Known rows, with every step that occurs:
dovok > beno > kodag > pidi: [ 24   5  -3 -11 -12 -41  31  14  -1 -32 -25   8  -8 -27 -28  17 -35   2
   1 -46  18 -21 -20   9  19  -2  24  35  -7 -14  11  43  -2  38 -19 -41
  -7  12   6   9   8  23]
puvi > beno > kodag > pomig > menud > voruz: [ 51   0  31  26  19   4 -11 -13  11 -27 -20  32   5 -11 -23 -22 -18 -14
  52 -33  17 -26 -29 -14 -68  -8  27 -27 -10 -14   6  68 -32   6   0 -24
   1  27 -30  -4 -22  40]
puvi > beno > kodag: [ -3   0   0   0  -2  -6  14  -7  -3 -13  -8  14  -1  -4 -11 -14 -13   6
  22 -27   0  -8  -8 -39 -20   3  16 -10   5 -23 -19  56  -8  23 -10  10
   6  -2 -15 -14 -16  15]
dovok > pidi > kodag > pomig > menud > voruz: [ 72   6  38  10  36 -13  -3  -5  -3 -16 -16  28  -1 -29 -35  21  14  -4
  50 -38  14  -3 -36  62 -45  -4  19  25 -15  19  36   2  -8  22  -9 -24
 -10  54 -23  29 -13  12]
pidi > dovok: [  5   5 -10 -17   8 -11  14   6  -1  -4  35 -18 -17   1   4  12  24  -7
   0 -15   9   1  -1  36 -19   0   0   7  10  16   8 -11  -6  -6  -1  16
   2   4  16   5   2  -4]
dovok > pidi: [ -7   2  -3  -9  10  -9  10  12 -16   7 -19  -2 -16 -12 -11  15 -18  20
   5 -13   4   9   0  11   6   4   4  35   2  11   2  -3   2  47  -3  12
  -8  26   3  12  -8 -15]
beno > puvi > voruz > menud > pomig > kodag: [ 87 -29  -2  52  44   1 -56  -6  64  30  37  26   2 -30 -20  -3  -7   7
  70  17  11 -22  -4 -21 -80  -9  22 -41  38  -5 -19  68  10 -35 -10  44
  27  19   0  17 -33  49]
guli > pidi > biga > fudor > puvi > voruz: [ 33  -8  15  17 -11   5  12 -18  -7  34  -2 -15 -14  48  29  36  42 -31
 -46  70  27 -24   6   0 -64  -6 -20   7 -37  11  36  22  39  -4   4  33
  12  46  13  -3 -28  20]
fudor > puvi > voruz > menud > pomig: [ 52 -24   3  33 -25  -2 -55 -21  62  33   0  24  17  -3   5  -6   1  11
  16  20 -20 -14  23 -25 -88 -31  -3 -39  11   8   4  22  39 -31 -10  33
 -40  46   6   1 -31  27]
kodag > pomig: [  8  -1   2  13  -2  -3   0  11   9 -11 -17 -16   6 -13  20   2   5  10
 -10 -12  -4  -8   3   6 -30   4  -5 -14  -3   8   8 -10 -24 -18   1 -34
  -9  13 -18   9   2  22]
dovok > beno > puvi > fudor: [ 18 -22 -23 -15  17  14  -3  18  11 -39  -8  20   0 -15 -34   9  -7   5
   8   7 -21 -33 -11 -19 -26  -3  14  30 -24  12  -6  58   4  44 -13   9
  22  17   2  44 -17  12]
guli > pidi: [ 13 -10  -6  14  13 -13   3 -14  -7  -7 -12 -12 -12  40  16   7  -5   7
 -14  47  16   1  -8   3  -4   0   3 -19  -8   2   0   1   9   5   3  15
   8  15 -13   4 -11 -14]
kodag > beno > dovok > pidi > puvi > fudor: [-22   1   3 -46  51  -3 -36 -10 -60 -39 -14  16 -48 -17 -27  24  13 -12
  -1 -25 -35 -12 -41  19 -18  32  36  54   3  -2  -3  61  -2  41  -5 -22
 -24  38 -20  19 -26  21]
biga > fudor > puvi: [  2   4  16  -4 -50  11  20   1 -12  24 -28 -14 -10  24   2  -7  19 -48
 -42  11  -8 -18   7   0  -9  -2 -13  36 -33  11  12  15   7   1   3  14
  10  24  11  -1 -25  -1]
biga > fudor > puvi > voruz > menud > pomig: [ 61  -9   9  39 -31  13 -35 -23  58  47 -14  12  14   2   2 -12   9 -22
 -19  30  -9 -27  14 -25 -87 -21 -13 -18   4  13   9  41  28 -36  14  46
 -22  55  28   7 -47  18]
kodag > pomig > menud > voruz: [ 55  -1  32  24  20  14 -28  -6  15 -13 -12  19   7  -8 -14  -7  -3 -19
  28  -6  19 -21 -23  23 -50  -9  10 -16 -13   8  27  11 -26 -18   9 -31
  -7  32 -15   9  -7  25]
pomig > menud > voruz > puvi: [ 48  14   7   5  36  23 -50 -10  65 -10  -1  34 -11  19 -39 -15 -18 -30
  46  31  15 -10 -15  22 -11  -6  13   8   9 -12  26  34   4  -3   2  -4
   3  30  17  21  -9   8]
menud > voruz > puvi > beno > kodag > tazavep: [ 37  23   7  11  15 -19 -16   1  40 -47   2  35  -2  15 -36 -26 -41 -29
  48 -16  -6 -33 -20 -12 -39 -11  40 -30 -11 -51 -11  74  -2  17   3 -41
 -11  30  -9  -9 -16  66]
voruz > menud > pomig > kodag: [ 74  -8  26  27  14 -13 -44  -4  37  20  14  29   6  -1 -14 -15 -19  -4
  53  -6  34   6  -4   2 -38  -4  12 -33  42  10 -15  16   0 -38 -12  34
  31  16  -5   7 -12  13]
kodag > beno: [ -7   2  11  -1   4  -1 -13   7  -9 -13  -6   4 -11   4  -5  -5 -16 -10
 -23 -18   4   3 -18  -8  -6   6  21 -16  -1  16  -2   3  -8  -5   2 -50
 -27   7   1  -4  -3  16]
menud > pomig > kodag: [ 55   9  43  24  17 -23 -19   9  -6  14  10  16   0   3 -19   1 -12 -11
  45 -18  34   2  13  18 -25 -17  18 -27  20   4  -9  -2 -19 -25  -7  20
  28   3  -2 -12  -1   3]
guli > pidi > biga > fudor > puvi > voruz > sogu: [ 41  -6   8   8 -11 -14  -6  -6  36  23  -8  -4  -9  61  33  38  41 -37
 -42  90  30 -25   9   6 -80  -7 -13  24 -34  11  25  17  47  -3  14  45
  19  55  24  10 -13  17]
beno > puvi: [  8 -14 -18   0  20  11  -1   9   7   7  14  -5  -8  -8 -13  -8   6   2
  12   8 -25 -13 -12   1   3  -2  16   0 -12  -2 -15  51  -3  12 -14  -1
  12  -7  -4  23 -13  17]
beno > dovok > pidi > biga > fudor > puvi > voruz > sogu: [  5  11  10 -25   3 -13 -13  12  12  38  -8  -4 -41  10  -1  47  39  -6
   6  18   5 -36   5  27 -65  19   7  88 -11  10  22  59  28  44  10  40
   4  70  33  19 -24  17]
fudor > puvi: [ -6 -10  10  -8 -42  -3  -4   6  -6  11 -13  -4  -3  22   4  -2  12 -17
 -11   0 -21 -10  16   0  -8 -12  -2  11 -23   6   6   0  19   5 -20   0
 -14  11 -11  -5  -8   2]
biga > pidi > kodag > beno: [ 27 -11   8   0  22 -21  28  -5 -39  -3  -5 -10 -11  -6 -10  -1  23  -6
 -35 -56  -4   1 -42  16  -3  19  38  12  -7  29  15  12   5 -20  15 -35
  -6  11  16  -2  -3  23]
pidi > dovok > beno > puvi: [ 19 -16 -30 -29  17  -5  21  23  26 -23  38 -21 -23 -21 -29  13  15  16
  13 -15   2 -21  -9  41 -10 -11  25  27  -2  26  -1  40 -14  36 -30   7
  11  15  25  36 -11   3]
guli > pidi > dovok > beno > kodag > tazavep: [ 44   0  -8  -9   0 -60  36  14 -17 -56  23 -22 -19  32 -12  25  -6 -10
  16 -17  55 -34 -30  51 -19   2  24   8 -38 -14  -6  27 -11  53  -6 -18
  31  34  -9  12 -11  24]
biga > fudor > puvi > beno > dovok > pidi > kodag: [ -5  16  27 -25 -26 -13  35 -18 -32  16 -33 -10 -43   9 -30  10  34   4
   6 -48 -32 -24  -2  10 -32   7  24  66 -20  14   6  59  -1  57 -12  31
  -4  55  -6  13 -48  -7]
menud > pomig > kodag > beno > dovok: [ 31  17  52  17  40 -30 -46   6 -29   4  10   6 -38   7 -33  -2 -19  -8
  50 -51  29 -12 -14  28 -27  14  55 -33  26   5 -13  46 -38 -26  -8 -30
  -1  11 -10 -15 -17  22]
pomig > menud > voruz: [ 47  -2  28   8  23  14 -27 -18   8  -4   5  39   2   6 -34  -8 -10 -29
  41   7  22 -13 -25  15 -20 -15  13  -4 -11   1  20  23  -1   0   7   0
   0  18   2  -1  -7   0]
biga > fudor > puvi > beno > kodag > pomig > menud > voruz: [ 56   4  49  19 -32  18   6 -10   1  -3 -47  18  -1  13 -23 -29   0 -61
   7 -24   8 -45 -22 -17 -78 -10  14  11 -42  -4  21  84 -26   5   2 -12
  11  49 -22  -5 -43  37]
biga > pidi > kodag > tazavep: [ 48  -2   9   7   4 -38  44  -8 -45  -9   9  -8  10   3  -4   4  32 -13
  -3 -55   0 -28 -34  27 -15   7  32   9 -35  -3   8   4  -2  -9  36 -23
  24  17   0  -4   7  53]
guli > pidi > puvi > voruz > sogu: [ 23 -20 -20  -4  33 -24 -30 -31  53 -26   7   5  -8  23  30  29  31  -6
 -13  93  -1  -5   0  13 -57 -17  -3   5   7 -27  -2   9  37 -11  16  38
   1  30  -1   4   1  13]
menud > voruz > puvi: [ 25  13  -8   5  34   7 -32   1  59 -15   1  22  -8   5 -25 -12 -21 -17
  17  31  -9  -3  -1  21   0  -6  11  -3  14 -13  19  25  17 -11  -6 -10
 -22  22  23  13 -11   8]
puvi > beno > kodag > tazavep: [ 14  13  15   6 -18 -25  15   1 -16 -32   3  13  10   9 -11 -15 -19 -13
  31 -45   3 -30 -18 -32 -36  -4  28 -25 -24 -36 -31  50 -18  29  12 -30
  12   9 -33 -17  -9  60]
menud > pomig > kodag > pidi > biga > fudor > puvi > beno: [ 82  23  76   3 -28 -28  19   4 -22  36 -15  19  -2  21 -10  14  -2 -46
  -9 -40  26 -19  17  -2 -79 -47  34 -19  -4  29  16  31  -8 -24  -3   6
  15  42  15 -21  -2  51]

Rows:
[ 14   9  22  -4  10 -20  -2  -4 -13 -21   9  11  -3  -3 -18   9  17 -14
  -8 -38  -5  10 -28  20  -6   8  24  -6  -5  15   5  -8   7 -14 -16 -54
 -21   3 -10   7   1  17]
pidi > kodag > beno
[ 56   1  26   9  16 -10 -31   0  56 -38 -25  44   8   4 -16 -21 -16 -18
  54 -15  16 -26 -25 -11 -86 -11  34  -7  -4 -15  -3  62 -23   6   9 -12
   8  35 -18   6  -6  33]
puvi > beno > kodag > pomig > menud > voruz > sogu
[  9   1  14   1  37 -38 -10 -27 -33 -25   5 -12 -42  34 -12  17  21   5
   4  -7   4  -6 -44  40  -6  28  42 -18 -10   6   2  37   2   0 -14 -40
 -17  17 -29  15 -28   3]
guli > pidi > kodag > beno > dovok
[ 82 -17   4  -1  32 -15  32  14  -7 -26  -2 -12 -21 -29 -30   1   8  -9
  22 -68  54 -43 -51  59 -43  10  34  44 -12  23  43  65 -35  15   9  -5
  24  48  28  13 -15  25]
biga > pidi > dovok > beno > kodag > pomig > menud > voruz
[ 60 -30 -16  45  41  11 -65  -9  68  14  21  25   2 -28 -18 -15 -21  19
  14  10 -20 -18 -24 -28 -82 -10  37 -64  27  16 -24  80  11 -32  -2 -16
 -44  33   9  27 -40  53]
kodag > beno > puvi > voruz > menud > pomig
[ 34  14  36  12  -9 -33  -4  20 -27 -15  20   5   4  15  -5   9  -8 -39
  42 -31  40 -24  -8   8 -25   1  15  -4 -15 -20 -14 -12 -21  -3  13 -30
  49   4 -29 -17  13  54]
pomig > kodag > tazavep
[ 25 -18 -27 -24  14 -27  60  21 -22 -14  10 -32 -28 -19 -18   6  11  11
  -6 -57  33 -24 -27  36   8  20  22  60   0  16  16  51 -12  35  -1  27
  31  17  45   6  -7  -1]
biga > pidi > dovok > beno > kodag
[ 33  12  23   8  -2 -40   9  11 -19  -2  -5   7 -10  -5   0  21 -19 -27
  14 -29  27  -9  -4   6  -8  -7  21   8  14  -7  11  -5 -12 -14   2 -24
  23  -4 -10 -11  19  39]
pomig > kodag > pidi
[ 75  -6  45  47 -23  -3 -51  -4  31  38 -10  17  -5  10 -11  -7 -11 -50
  -9  -1  28 -24  -4 -31 -98  -4  12 -19  19  22   6  34  11 -53   6   7
  -2  56  16  -9 -41  44]
biga > fudor > puvi > voruz > menud > pomig > kodag > beno
[-15  -1  -7 -47  48   0 -20 -18 -50 -26  -9  14 -40 -19 -21  27  30  -2
  21  -8 -35 -15 -23  25 -13  23  15  68   4 -17   0  62   8  47  -4  26
   1  29 -19  25 -26   5]
beno > dovok > pidi > puvi > fudor
[-15  -9  16 -12 -51   2   2  -3   6   5 -23   4  -1  23   5 -11   1   3
  -9  -9 -31 -11  28 -40 -45 -30   9 -13 -14  12  -6   9  10  12 -13  11
 -24  19 -15 -17 -10  10]
fudor > puvi > beno
[ 17   5   7 -11  16 -23  24   0 -18  -2  -4   5  -7 -20 -22  28  17  17
  22 -30  -5  16 -12  37   5   5   6  43  -3  13  10  -8  15  41 -19  11
   0  23  -5  20  -6 -15]
dovok > pidi > kodag
[ 59  -7  30  49  53 -11 -46  14  11  10  25  15 -14 -21 -29   6 -18  -7
  39 -16  15 -23  -9  -9 -75 -16  47 -52  17   5 -14  53 -15 -30  -4 -20
   0  13   2  -6 -21  55]
menud > pomig > kodag > beno > puvi > voruz
[  0  -4  -3 -36  22  -2   2  -4 -19  -4  -5   3 -21 -27  -9  17  19   6
   0   1 -14  15  -8  37  18  -5   3  51   7  -3  -3   8   8  36 -17  12
  -6  25  -6   9  -5  -2]
dovok > pidi > puvi
[ 40  11  11   3  26  28 -45 -19  79 -19 -10  42  -7  20 -40 -28 -30 -11
  48  19   5 -12  -6 -21 -49 -22  26 -16  19  -6  11  44  -5   5  11  10
  -9  41  14   9 -14  15]
pomig > menud > voruz > puvi > beno
[ 32 -10   1   0  16 -19  42 -14 -30  12   1 -11   1  -9  -2   5  40   5
 -12 -38  -7  -4 -21  20   2  11  17  27  -8  12  17  10  10 -14  13  16
  20   4  14   4  -3   7]
biga > pidi > kodag
[ 22 -12  -8  12  49 -13   0   7  -3  -6  16   8 -23 -43 -35  35  13  17
  16 -25 -24  -9 -35   9 -42   6  32  22  -5  14   1  43  17  36 -18 -31
 -31  31  -3  30 -28  38]
dovok > pidi > kodag > beno > puvi > voruz
[ 24 -10  28   5 -44   3  -5  -1   6  -9 -36   4  -1  15   1 -18   7 -15
  28 -39  -2 -31  -4 -28 -69  -7   9   0 -26 -10   1  55 -25  22 -16 -18
  13  30 -47   1 -19  40]
fudor > puvi > beno > kodag > pomig > menud
[ 62  14   8  22  43  10 -39   4  60 -29 -17  21  -9   1 -27 -18 -15 -36
  54   3  21 -20 -32  32 -24  21  12   8   0 -36  26  73 -17  -2 -12 -39
  14  32 -11  32 -20  41]
beno > kodag > pomig > menud > voruz > puvi
[ 38   7   9   6  22   6  24 -14 -21  18   3 -14 -14  45  18  22  26 -25
 -39  54  46  -1 -23  23  -9  10  -8   3 -22  16  16  24  10   0   6  23
  43  26  18  14 -17  -1]
guli > pidi > biga > fudor
[ -9  -8  10  -8 -44  -9  12  -2 -10  -3 -21  10  -4  16  -6 -17  -2 -12
  10 -26 -23 -16  11 -37 -26 -14  14   1 -21 -16 -12  54  12  28 -30  10
  -4   8 -26 -20 -21  17]
fudor > puvi > beno > kodag
[ 22 -21 -38  -5  25  -2  12  16  49 -16  45 -18 -20 -40 -21  30  18  26
  17   0   0 -33   3  17 -60 -16  13  19   8  17   7  39   0  26 -13  18
  -3  23  36  24 -14  22]
pidi > dovok > beno > puvi > voruz
[ 96  32  60  17  24 -31  17   6 -29  35   6  14  -4   0 -15  27   2 -50
  -1 -31  56  -7  -9  38 -37 -17  27  -7   7  15  23  23 -21 -35   8  -4
  38  23  27  -2   8  43]
menud > pomig > kodag > pidi > biga > fudor
[-21  -5   0 -40  22   6 -11 -39  -8 -14   9   0 -33 -16  -8  -9  32  18
  22 -12 -35 -15  -3   1 -22  -7  31   2  22 -24 -20  69 -17   4 -11   8
 -12   7 -19 -10 -15  21]
pidi > puvi > beno > dovok
[ -9 -21 -10 -33  34   7  14 -42 -33   2  -6 -19 -40 -13   0 -18  37  30
  -8 -31 -35 -25 -17  -4 -15   5  45  17  19  -9 -12  85 -19  -2  18  28
   0  13   6 -18 -16  27]
biga > pidi > puvi > beno > dovok
[ 40 -28 -25  14  45  -2 -24  -6  42   1  18  20 -16 -48 -29  20   8  23
  25 -12 -25  -3 -48  -8 -52  20  29  18  17  19 -10  60  33  22 -23 -16
 -29  44  -5  49 -39  48]
dovok > pidi > kodag > beno > puvi > voruz > menud
[-18  -4  -7 -43  39  -9  -7 -16 -32  -1   2  -9 -51 -26 -20  18  27  19
  26 -13 -24  -6 -14  54  22  16  18  58  14 -19  -7  55  -6  44 -19  10
  -8  24 -13  13 -20   1]
beno > dovok > pidi > puvi
[ 23  -3  27  -6 -29   6  28 -18 -13  22 -19  -9 -13  67  21   8  26 -21
 -49  46  18 -11   6 -17 -53 -18   4  -7 -36  27   9  31  18  12  -7  35
  17  47   2  -3 -27   8]
guli > pidi > biga > fudor > puvi > beno
[ -5 -15   1  14 -33  -1 -12  -6  13  17  -4   0   1   1  13  18  17  -5
  -7  13 -19 -21  26 -23 -53 -18 -12   4 -13  -7  15   0  32  -6  -2   9
 -28  22  -7 -15  -8  24]
fudor > puvi > voruz
[ 60  12   8  13  45  27 -59  -1  58 -46 -27  40   3  12 -21  -5 -11 -41
  33  24  -1 -28 -18   2 -77   6   5   2  -4  -6  37  30  -9 -17  21 -23
   4  52 -10  41 -12  37]
kodag > pomig > menud > voruz > puvi > fudor
[ -3 -19 -20 -18  49   4 -57 -29  19  -1   9   9 -49 -49 -12  16  10  27
  14  -3 -17  -9 -40   7 -39  32  29  33  47  -6  -9  72  16  16  -9 -15
 -48  52  -5  19 -38  45]
kodag > beno > dovok > pidi > puvi > voruz > menud
[ 17 -23 -20 -10   7   7   8  21  29 -17   0  -3  -8 -22 -35   0  -8  24
  15   1  -6 -23  -8   7   9 -10  21  22 -14  12 -14  51 -10  42 -28  -9
   9  10  11  32 -12   6]
dovok > beno > puvi
[ 40 -22 -28  -1  13  -9 -26 -43  52  -4  13  20   0 -45  17  19  16  -7
 -15  21 -24  -9 -17 -12 -51 -15   2   1  40 -23   9  28  33 -36   4 -11
 -35  24  -2   8   0  69]
kodag > pidi > puvi > voruz > menud
[-12  -3 -21 -33  49 -22 -37 -14  28  -7   6   5 -42 -30  -8  37  31  25
  35  20 -24 -19  -2  34 -42  11  19  67  27 -30  -6  49  17  36  10  34
 -15  45   7  14  -9  13]
beno > dovok > pidi > puvi > voruz > sogu
[ 11   3   7 -27  28  -4  13  17 -23  18   9   8 -15 -11  -8  35   7  20
  12 -12  23  16 -11  33   3   9   5  32   2  21  10   3  13  45 -19   9
   7  29  12  12   3   5]
dovok > pidi > biga
[ -3  -4  -1 -35  20  -9  20 -15 -22 -16 -11  15 -21 -30 -18   3   3  11
  22 -25 -18   7 -17   1   1  -4  19  39   9 -27 -21  66   1  59 -27  23
   2  22 -19  -7 -22  12]
dovok > pidi > puvi > beno > kodag
[ 31   1  18  15   5  11 -15   2  15  -7 -18  -6   2  -3   8  -5   8  -7
  17 -14  22 -14 -12   7 -41   7  -5  -1  -7   6  14   1 -38  -6  14 -28
  15  22 -21  19   2  20]
kodag > pomig > menud
[ 10  -2 -11 -30  -5 -15  23  17  19 -28  21 -18 -14 -13 -18  22   5  14
   1 -24  27  -7   3  37 -13 -10   6  30  12  31  13 -15  -9  24 -16   8
   2  22  31  13   6 -14]
pidi > dovok > beno
